Known rows, with every step that occurs
kiti -> gadu: [  3.8  -4.9  24.0 -25.8 -17.7  22.4   0.2   8.6   6.7   7.1 -12.1 -20.3
   4.2   9.3  -4.0   3.8  12.3   3.0   9.3  -9.7 -14.3  -6.1]
mefa -> gedu: [ -5.2 -12.6  21.4   9.6 -14.0   9.2   4.5  20.2  -1.8 -12.2  -7.6 -17.8
  -2.4  -0.3  -3.3  -4.6 -10.5  18.8   6.9   8.3 -17.7  -2.3]
gadu -> mefa -> bomom: [-37.3 -21.3  12.9  -8.6   1.7   4.0 -15.7 -17.9  -5.0  -5.5  -3.9 -27.2
  -6.2  12.7 -47.8  23.3   3.6  14.5  30.0  20.1   6.1  -2.3]
lanu -> mefa -> gedu -> kiti: [ -7.9  32.5  -5.2   9.2 -59.7   1.0  -4.3  21.5   7.1 -25.3   2.4 -17.4
 -24.3 -13.4   2.2 -22.2  -7.0  15.9  19.1  -1.5 -17.2  -8.2]
sobirad -> kiti -> gadu -> mefa: [-27.7 -27.4  46.4 -27.5 -12.4  22.9  -0.1 -13.6   2.4 -19.1 -39.1 -56.1
  -3.4  16.8 -52.6  18.8  33.4  22.9   6.4 -14.6   0.8 -26.4]
gedu -> kiti -> lanu -> mefa -> bomom: [-40.0  41.2  -7.4  -7.0 -50.8   0.5   2.7   8.0 -10.9   7.8  -1.6 -23.4
  -8.8 -10.8  -0.7 -12.6 -15.6  14.4  39.8   0.5   3.2 -10.0]
mefa -> gedu -> kiti -> bomom: [-16.7   7.8  19.4  -7.1 -61.5   3.9  18.2  11.2  -6.0  -1.1  15.2 -25.5
 -11.2  22.8 -22.9  -4.0  -9.4   1.3  24.6  -8.2 -37.0  19.5]
gadu -> mefa: [-10.8  -9.4   7.7  -9.3  -0.6   0.6 -22.7 -12.9   1.8 -25.0   1.0 -13.6
   3.3   7.6 -31.2   6.0  19.2  10.4   9.2  15.1  -5.0 -15.1]
bomom -> kiti -> gadu -> mefa: [-20.4  -2.8  36.9 -40.9 -42.2  10.2  -8.1 -13.2  -1.3 -16.7 -16.7 -53.6
  -1.3  16.3 -63.6  22.2  27.0  14.8  28.0   0.0 -37.0 -13.1]
mefa -> lanu -> kiti: [ 12.5  10.6   3.9  25.4  -0.9  12.3 -25.1  23.5  22.6  -0.4  12.5 -18.9
  11.0 -23.0   7.4  -8.0  -4.0  16.5  -9.4  13.4  21.1   3.4]
gadu -> mefa -> bomom -> kiti: [-51.9 -11.4  18.0 -12.2 -18.7  -8.5  -1.4 -27.7 -13.7  -3.2  -9.0 -46.4
 -14.1  11.1 -75.9  36.3  -0.9  14.4  37.7  15.3 -11.7   4.9]
lanu -> mefa -> sobirad -> kiti -> gedu: [-29.7   7.7  12.8  21.3 -40.4  32.2  26.7  13.3 -13.1  -5.2 -24.8 -40.4
 -48.2  -9.8 -24.0  -6.7   2.7  27.1   4.5 -22.8   9.2 -25.7]
bomom -> kiti -> lanu: [-23.9  19.2  21.1 -14.7 -31.9  -8.7  19.8   3.7 -21.7   3.3 -14.2 -28.1
  12.1  -1.8 -17.4   0.9  -8.3  13.1  16.4  -1.0 -27.0  -9.0]
bomom -> kiti: [-14.6   9.8   5.7  -5.4 -22.8 -11.1  13.3  -8.5  -9.2   1.6  -4.6 -20.2
  -9.4  -0.2 -27.9  12.3  -5.7   0.4   7.8  -4.2 -18.7   7.2]
gadu -> mefa -> lanu: [-10.1  -5.9  10.0   8.2  16.9  12.9 -30.1  10.9  15.6 -24.9  10.2 -33.4
  16.2  -3.0 -26.4  14.8  24.9  24.9  18.8  25.6  -6.3 -14.2]
gadu -> kiti -> lanu -> mefa: [ -7.0  29.1  11.3 -10.5 -48.4  12.5 -18.0   8.6   4.2 -15.5 -15.8 -35.8
 -11.0 -15.0  -5.6   6.1   5.7  33.9  34.1  13.4  -2.6 -30.2]
gadu -> mefa -> bomom -> kiti -> gedu: [-50.8  -0.2  19.4 -11.5 -57.2  -3.7   4.3 -14.9 -25.5  -4.9  -7.0 -66.9
 -26.5  14.4 -77.2  26.7   4.2  14.2  58.8   9.3 -42.3  -7.5]
gadu -> kiti -> lanu: [ -7.7   8.9  19.5 -16.6 -29.3   5.8 -11.9  11.9  -6.7 -10.3 -12.8 -41.2
  13.0  11.1 -13.4   9.7   0.5  16.4  35.8  14.5 -13.8 -21.5]
lanu -> kiti -> gadu -> mefa: [  4.8  -6.0  32.9 -29.0 -38.0  20.2 -39.9  -3.8  18.5 -21.8  -8.0 -32.0
   4.0   6.4 -34.0  -6.6  21.6  14.0   1.3   7.5   4.9 -18.8]
mefa -> lanu -> kiti -> gadu: [ 17.5   6.4  27.4   0.0 -18.4  33.0 -24.2  32.1  30.1   4.3   2.0 -38.3
  15.8 -14.5   3.2  -5.3   8.2  18.8   1.0   4.2   7.5  -2.8]
sobirad -> kiti: [-19.6 -14.2  14.9   8.7   7.8   1.2  22.7  -8.8  -5.1   1.0 -26.7 -23.3
 -11.9  -0.5 -17.7  10.0   1.0   8.7 -13.8 -20.3  18.6  -6.1]
gedu -> kiti: [ -2.6  25.2 -17.6  -5.4 -26.7 -15.1  -2.8   4.3  -2.6  -9.4  13.2  -6.6
   3.2  13.1  -2.9 -14.3  -2.1 -19.5  16.7  -8.4 -11.9   2.6]
sobirad -> kiti -> lanu -> mefa: [-28.9  14.8  21.3   4.8 -21.6  12.4  21.0   1.2  -7.0  -3.5 -39.4 -26.8
 -13.7 -27.4   1.6  -5.2   3.6  38.1 -10.3 -16.1  24.1 -29.8]

Rows
[ -4.6  28.6  18.5 -15.8 -77.5  23.1  -5.0  28.7  15.6 -20.6  -8.1 -37.8
 -18.0  -3.9  -2.0 -19.0   5.1  18.3  29.3 -10.9 -29.8 -13.4] => lanu -> mefa -> gedu -> kiti -> gadu
[  3.1   4.6  15.2  -2.9 -38.8   9.7  -2.0 -12.3   5.3  19.7  12.3  -1.2
 -14.9  -2.1 -14.7  -0.9  -6.6   3.1 -16.1  -5.7  14.7  22.0] => lanu -> kiti -> bomom
[-40.5 -13.5  35.6   0.1   7.3  22.7  33.8  15.9 -25.3   3.2 -30.8 -34.3
   8.5  12.2 -18.6  -6.2 -11.3  23.1  -4.3 -11.1  19.0 -21.3] => mefa -> sobirad -> kiti -> lanu
[-13.1 -25.2  54.2 -27.1 -33.0  28.8 -17.6  15.1   6.8 -31.2 -20.8 -50.9
   5.2  17.5 -37.7   6.1  19.9  31.3  26.1  13.3 -34.6 -22.4] => kiti -> gadu -> mefa -> gedu
[ -6.3   8.4  12.5  15.5 -34.2  15.8  -1.9  16.5  12.1 -17.9 -11.1 -10.5
 -25.5 -26.6   4.1  -8.0  -6.7  34.9   3.0   6.0  -4.6 -11.0] => lanu -> mefa -> gedu
[-22.3 -16.6  36.9 -27.5 -31.8  23.4 -31.9  -9.7  10.3   0.0 -11.6 -45.4
  -4.0   9.6 -49.7  10.8   6.2  17.8  20.4  13.7  16.4  -6.1] => lanu -> kiti -> gadu -> mefa -> bomom
[-19.7  -0.6  39.4 -21.8 -25.0  22.2 -15.5  11.2  13.4 -16.2  -7.9 -71.5
  12.5   4.5 -58.8  30.2  32.2  29.9  36.0  10.2 -38.4 -12.6] => bomom -> kiti -> gadu -> mefa -> lanu
[-41.7  -6.7  25.3   8.6 -24.1  38.4  37.8 -12.6  -4.0  17.1 -15.4 -19.6
 -48.2  -2.6 -40.9  18.6   2.0  28.3 -13.1 -26.1  31.5   8.5] => lanu -> mefa -> sobirad -> kiti -> bomom
[ 16.7   3.8  24.9 -17.9 -36.2  20.2 -17.9   8.8  16.5   3.7  -7.9 -19.2
   2.4  -0.8  -1.3 -13.0   1.9   3.3  -8.5  -6.5   9.1  -3.9] => lanu -> kiti -> gadu
[ -6.6  -3.5  20.2 -17.7 -40.7  12.8  -0.2 -13.5   3.4   9.4   6.0 -32.4
 -20.1  22.7 -42.4  36.5   7.7   7.3  31.6   2.4 -14.3  16.0] => gadu -> kiti -> bomom
[ -9.6   5.5  30.5 -29.3 -40.2  10.2  13.8  -1.1  -0.6   8.3 -17.4 -38.6
  -4.4   7.6 -31.9  15.6   8.7   3.6  19.2 -15.0 -31.6   0.7] => bomom -> kiti -> gadu
[-19.7  22.2  10.9   0.0 -19.4  30.2   4.5  21.9  -9.1  -2.8  -7.1  -4.8
  -4.6 -13.2   6.0 -18.6  -7.3  30.3   4.9   6.8  12.7 -23.6] => kiti -> lanu -> mefa -> sobirad
[-12.1  19.0   8.8  -0.9 -61.0  -7.0  18.5   2.2 -20.3  -0.4  -4.0 -41.2
 -21.1   1.0 -28.9   3.2   1.3   0.1  28.3 -12.2 -48.2  -5.6] => bomom -> kiti -> gedu
[ -8.0  12.6   4.9   3.1 -39.8  -6.6   1.5  24.4  -3.9 -21.2   5.0 -24.4
   0.1  11.8  -4.0 -20.0 -13.0  -0.8  22.6  -0.4 -29.0  -0.7] => mefa -> gedu -> kiti
[-11.7  33.2  -0.8 -16.4 -35.4 -10.7   2.5  17.9 -15.4  -7.9   5.4 -16.2
  22.6  10.9   7.4 -26.6  -6.2  -6.5  22.2  -4.0 -20.3 -15.5] => gedu -> kiti -> lanu
[-40.7 -30.5  29.7   0.5  15.8  18.5   6.8  -9.8 -10.9 -23.6 -22.1 -38.0
 -10.4  21.6 -60.8  11.9   9.8  20.0  -2.9  -1.1  22.0 -18.7] => gadu -> mefa -> sobirad -> kiti
[-35.5   2.2  42.5  14.7 -34.6  21.5  26.4  21.4  -8.3 -15.6 -46.6 -44.1
 -16.4 -27.7  -0.5  -9.9  -8.5  56.6  -3.1  -6.9   6.0 -33.7] => sobirad -> kiti -> lanu -> mefa -> gedu
[-22.3  44.7  -6.5  -6.2 -45.9  13.9   3.1  26.5 -12.0 -11.2   5.6 -10.5
  -0.5  -0.7   3.7 -34.4  -8.8  12.1  21.5  -1.1   0.6 -19.9] => gedu -> kiti -> lanu -> mefa -> sobirad
[-31.8 -39.2  69.2 -18.0 -27.3  31.5   4.5   7.1   2.4 -32.1 -46.7 -73.4
  -6.6  18.0 -54.5  15.1  22.7  41.6  12.1  -6.2 -16.6 -28.9] => sobirad -> kiti -> gadu -> mefa -> gedu
[-50.9 -21.7  42.8  -9.8   5.9  23.2  12.0   2.8 -24.2 -22.2 -31.8 -48.2
  11.3  19.3 -50.5   0.3   7.0  32.9   3.7   2.9  16.2 -34.7] => gadu -> mefa -> sobirad -> kiti -> lanu
[-34.6  32.1  16.6  -5.0 -42.5  17.5  19.9  11.9 -17.9  -0.3 -12.2 -23.7
 -12.9 -13.9 -22.4  -6.9 -13.4  31.4  13.3   2.0  -7.5 -15.2] => bomom -> kiti -> lanu -> mefa -> sobirad
[-15.7 -19.2  39.1 -16.6 -11.5  23.1  22.5  -0.3   1.2   5.8 -39.5 -42.4
  -5.9  10.1 -22.6  12.5  13.3  12.3  -3.0 -28.8   4.9 -12.0] => sobirad -> kiti -> gadu
[ -6.5 -14.0  30.7 -36.0 -19.3  21.2 -22.8  -4.5   8.9 -19.2 -11.4 -32.4
   8.5  17.0 -36.4   9.7  30.7  13.4  18.8   5.5 -17.4 -20.3] => kiti -> gadu -> mefa
[-36.7  -6.4  34.6 -28.3 -37.2  14.1  20.9  -6.5  -8.1  27.4 -20.8 -52.1
 -12.9  12.3 -48.0  32.8  -8.5   8.1  38.6  -9.6 -21.0  14.2] => mefa -> bomom -> kiti -> gadu
[-40.6   8.7  13.3  -0.1 -57.4  -2.3  26.7  -2.1 -27.1  20.3  -6.6 -54.8
 -29.7   6.3 -44.9  19.9 -15.8   4.1  49.0  -6.1 -37.5   5.4] => mefa -> bomom -> kiti -> gedu
[-30.1  26.3  33.2   1.0 -65.0   8.5  16.7  21.2 -10.9 -13.8 -25.5 -40.4
 -13.3 -28.5 -11.0  -6.3 -14.8  47.6  18.7   7.0 -31.1 -20.0] => bomom -> kiti -> lanu -> mefa -> gedu
